Each row was made from one walk, in order. Every step used is in the known rows, and no mark comes twice. Write each row's walk.
Known rows:
g-x-p: [-18 -27 -23  -8   7  -6  -6   7 -15 -19 -18 -25  31  48 -23  -7   4   0
 -24   9  18 -12 -17]
d-g-x-p-j: [-12   7 -15  12 -21 -20 -30  10   0 -35  10  -4  12   5  13  -3  -9 -15
 -22  31   5 -29 -10]
n-x-p-d: [-22  -4 -17 -14   2   8 -33  31 -26   0  19  -8  -7 -22 -17 -36 -22  -3
 -20 -18   0  -4 -34]
p-j-n-x-g: [-14 -21  -2   9   6  -9 -14   0   4  36  -6 -12 -14   9  -7 -29 -36   1
  16  16 -15 -10   1]
j-n-x-g-d: [ 10 -46   4   4  13  -2  -4  15  19  15  -8 -14  33  11 -35 -23 -27  21
   9 -10 -22   4   7]
g-d-p-j-n-x: [ 12  -7  11  -3 -17  -4 -34  19  28   2   4   3  24   3 -26  -9  -4  15
  12  27 -15 -33  -6]
d-p-j-n: [-13  -1  -1 -22   4  -6 -24  10   5  23 -34 -15 -16  32  -8   7  13   5
  14  50  25 -47 -11]
g-d: [ -4 -18   7 -17  -2  -1 -25  25  -1  -4 -34 -17  37  13 -38 -14  23   6
  -6   2  18 -25   9]
n-x-g-d-p-j: [ 21 -22  39  13 -28  -9 -45  36  38   8   9  14  -1 -56 -25 -31 -11  -1
  -6  23 -33 -59   7]
p-j: [-22   8   1 -14 -12 -17 -35   7 -16  17 -32 -14 -10  15 -10 -23   8 -13
   0  28  23 -39   5]
p-d-g-j-n: [-33  -6 -28  -9  18   0 -19  26  -6  21 -12   2   4  47  -4   2  -9   4
  11  -1  21  -3 -20]
n-x-p: [-28 -29  -1  -8   4  18 -30  26 -18  -3   6 -15  24   8   0 -30  -5 -13
 -11 -10   0 -13 -28]
d-p-j-n-x-g: [ -6 -23  15   0   0  -5 -27  15  22  35   3  -2 -19  -4  -8 -17 -21   0
  14  34 -16 -40 -10]
x-g: [-26 -30   8 -11  13  -4 -13  22  -7  31 -38 -22 -10   9 -19 -20   3  -6
  -5   9  19 -34   4]
p-d-g-j: [-42  -1  -8 -10  -5   0 -43  41 -10  13  -2  12   1  16  -1 -11   1 -16
  -4  -9  19 -26 -14]
d-p-x-g-j-n: [-29 -37  -5  -8  16  -3   4  25  39  52 -16   6 -33  54  -7  -5  10  10
  19  15  10 -10  -9]
j-n-x-p-d: [-16 -11 -38 -13  21   9 -11  15 -23   4   8 -15  -3   8 -18 -23 -35  15
  -7 -16   3  15 -41]
d-p-x-n: [-31  -1   1 -44 -32  19 -21  29  22  30 -18  25 -25  18 -17  -6  15   2
  -8  31  14 -11  17]
d-g-j-n-x-p: [-28 -44 -17  17  23  31 -18  25   7  -1  21   1  42  52  32 -10 -19 -12
   9 -17 -11   7 -40]
p-d-g: [-43  21  -4 -31 -10  -3 -51  35 -24   7   2  -7 -15 -10  -7  -5   3  -8
 -11   7  25 -26 -12]

Which walk is each row?
[  1  -5   7 -31 -39  13 -18  33  41   8 -15  31  -3  -2 -37  -6  13  17
 -10  23   0 -13  26]
g-d-p-x-n
[-32 -15 -14  12  -3  14 -43  46  -6  -6  39  22  12 -13  20 -27 -21 -17
 -13 -28 -13  -9 -42]
n-x-p-d-g-j
[-34   5 -15 -39 -26  10 -10  13   6  33 -23  16 -16  29 -19 -18  -1   3
  -4  15  16  16  27]
p-x-n
[-39 -30 -14  -2  21  12 -16  20   1  19 -21  -7  32  78  14   8   7  -8
  19   6  20 -10 -14]
d-g-j-n
[ 35 -19  12  12   9 -18 -11  15  41  11 -35  -5 -12 -13 -34  -4  -5  19
   6  40  -2 -54   7]
x-g-d-p-j-n
[-17   2 -17 -14  10 -12 -12  -6 -13  25 -44 -25  -6  43 -10  -8  -5   6
  14  34  27 -15  -3]
p-j-n
[ 33 -13  30  10 -13 -18 -36  30  37   6 -29   3 -15 -45 -34 -15   7   4
  -9  36  -2 -71   9]
x-g-d-p-j
[-15 -59 -14  12  45  -3  17  12  12  45 -51 -16   8  67 -16 -13  -7   4
  15  -1  16 -13  -4]
x-g-j-n
[-39 -11 -17  -7   5   8 -33  32  -7  22  26  12  20  37   4  -9 -26  -3
  15 -17  -6   8 -20]
p-d-g-j-n-x
[ -6  -1 -33  13   0 -13 -14  -7   4 -27   4 -14  14  39  15   9 -22   3
  -7  36   7  -8 -19]
d-g-x-p-j-n
[ 24 -23   3  20   0 -19 -13   5  22  14  -8  -7   8 -14 -24 -32 -39  17
  12   7 -29  -8  12]
p-j-n-x-g-d
[-27 -13  -9 -16 -31  10 -18  15   6  -3  -2  15  40  44 -16  13 -15  -5
 -14  22   4  -7  26]
d-g-x-n
[-43  15 -15 -27 -27 -21 -39  23 -20  -6  20  -4  10  14 -25   4  -6  -2
 -18  16  15 -15  -4]
p-d-g-x
[-33   2 -10 -10 -11  14 -49  39 -18 -14  45   2  -3 -39  14 -24 -22 -12
 -22 -14  -6 -11 -40]
n-x-p-d-g
[-15   1  14 -35 -28  -1 -34  35  25   1  -2   5  -5   2 -31  -8  36  14
  -5  21  15 -25   1]
g-d-p-x
[-37 -10  17 -30 -12  -1 -24  32  19  38  -6  -1 -52  -1 -15 -12  19   1
  -1  27  16 -33  -7]
d-p-x-g
[-33 -36 -23  -1  24  -8  12  10  20  51 -28  -4 -25  64  -9 -20  -7  14
  20  -2  13  18  -1]
p-x-g-j-n
[-26  12 -18 -10   2   7 -44  35 -19 -16   5  -7 -19 -27   4 -11  -5  -8
 -25   0  21 -24 -38]
x-p-d-g
[-18 -35 -26  -7  28  19  -4   9 -15   3  -4 -25  26  40   2 -18 -18   5
   1  -8   2  13 -37]
j-n-x-p
[-20 -23 -18 -24 -16   2  -3   6   1  11 -29   5  42  57 -40  -1 -12   6
 -16  19  12   3  32]
g-x-n
[-35 -48 -13  -4  19  14 -10  17  -6  33 -14  -6  44  80  -5 -17  -8  -1
  24 -14   1   9 -12]
g-j-n-x
[-53   5   9 -48 -18   6 -35  31   5  25  -2  -1 -29  22 -11  -5  37  -2
   1  29  26 -28  -8]
d-p-x
[-12   0 -26 -17  14   0 -21  27 -27  -1 -22 -17 -21 -13 -26 -20  -6   4
 -24  -4  31 -17 -32]
x-p-d
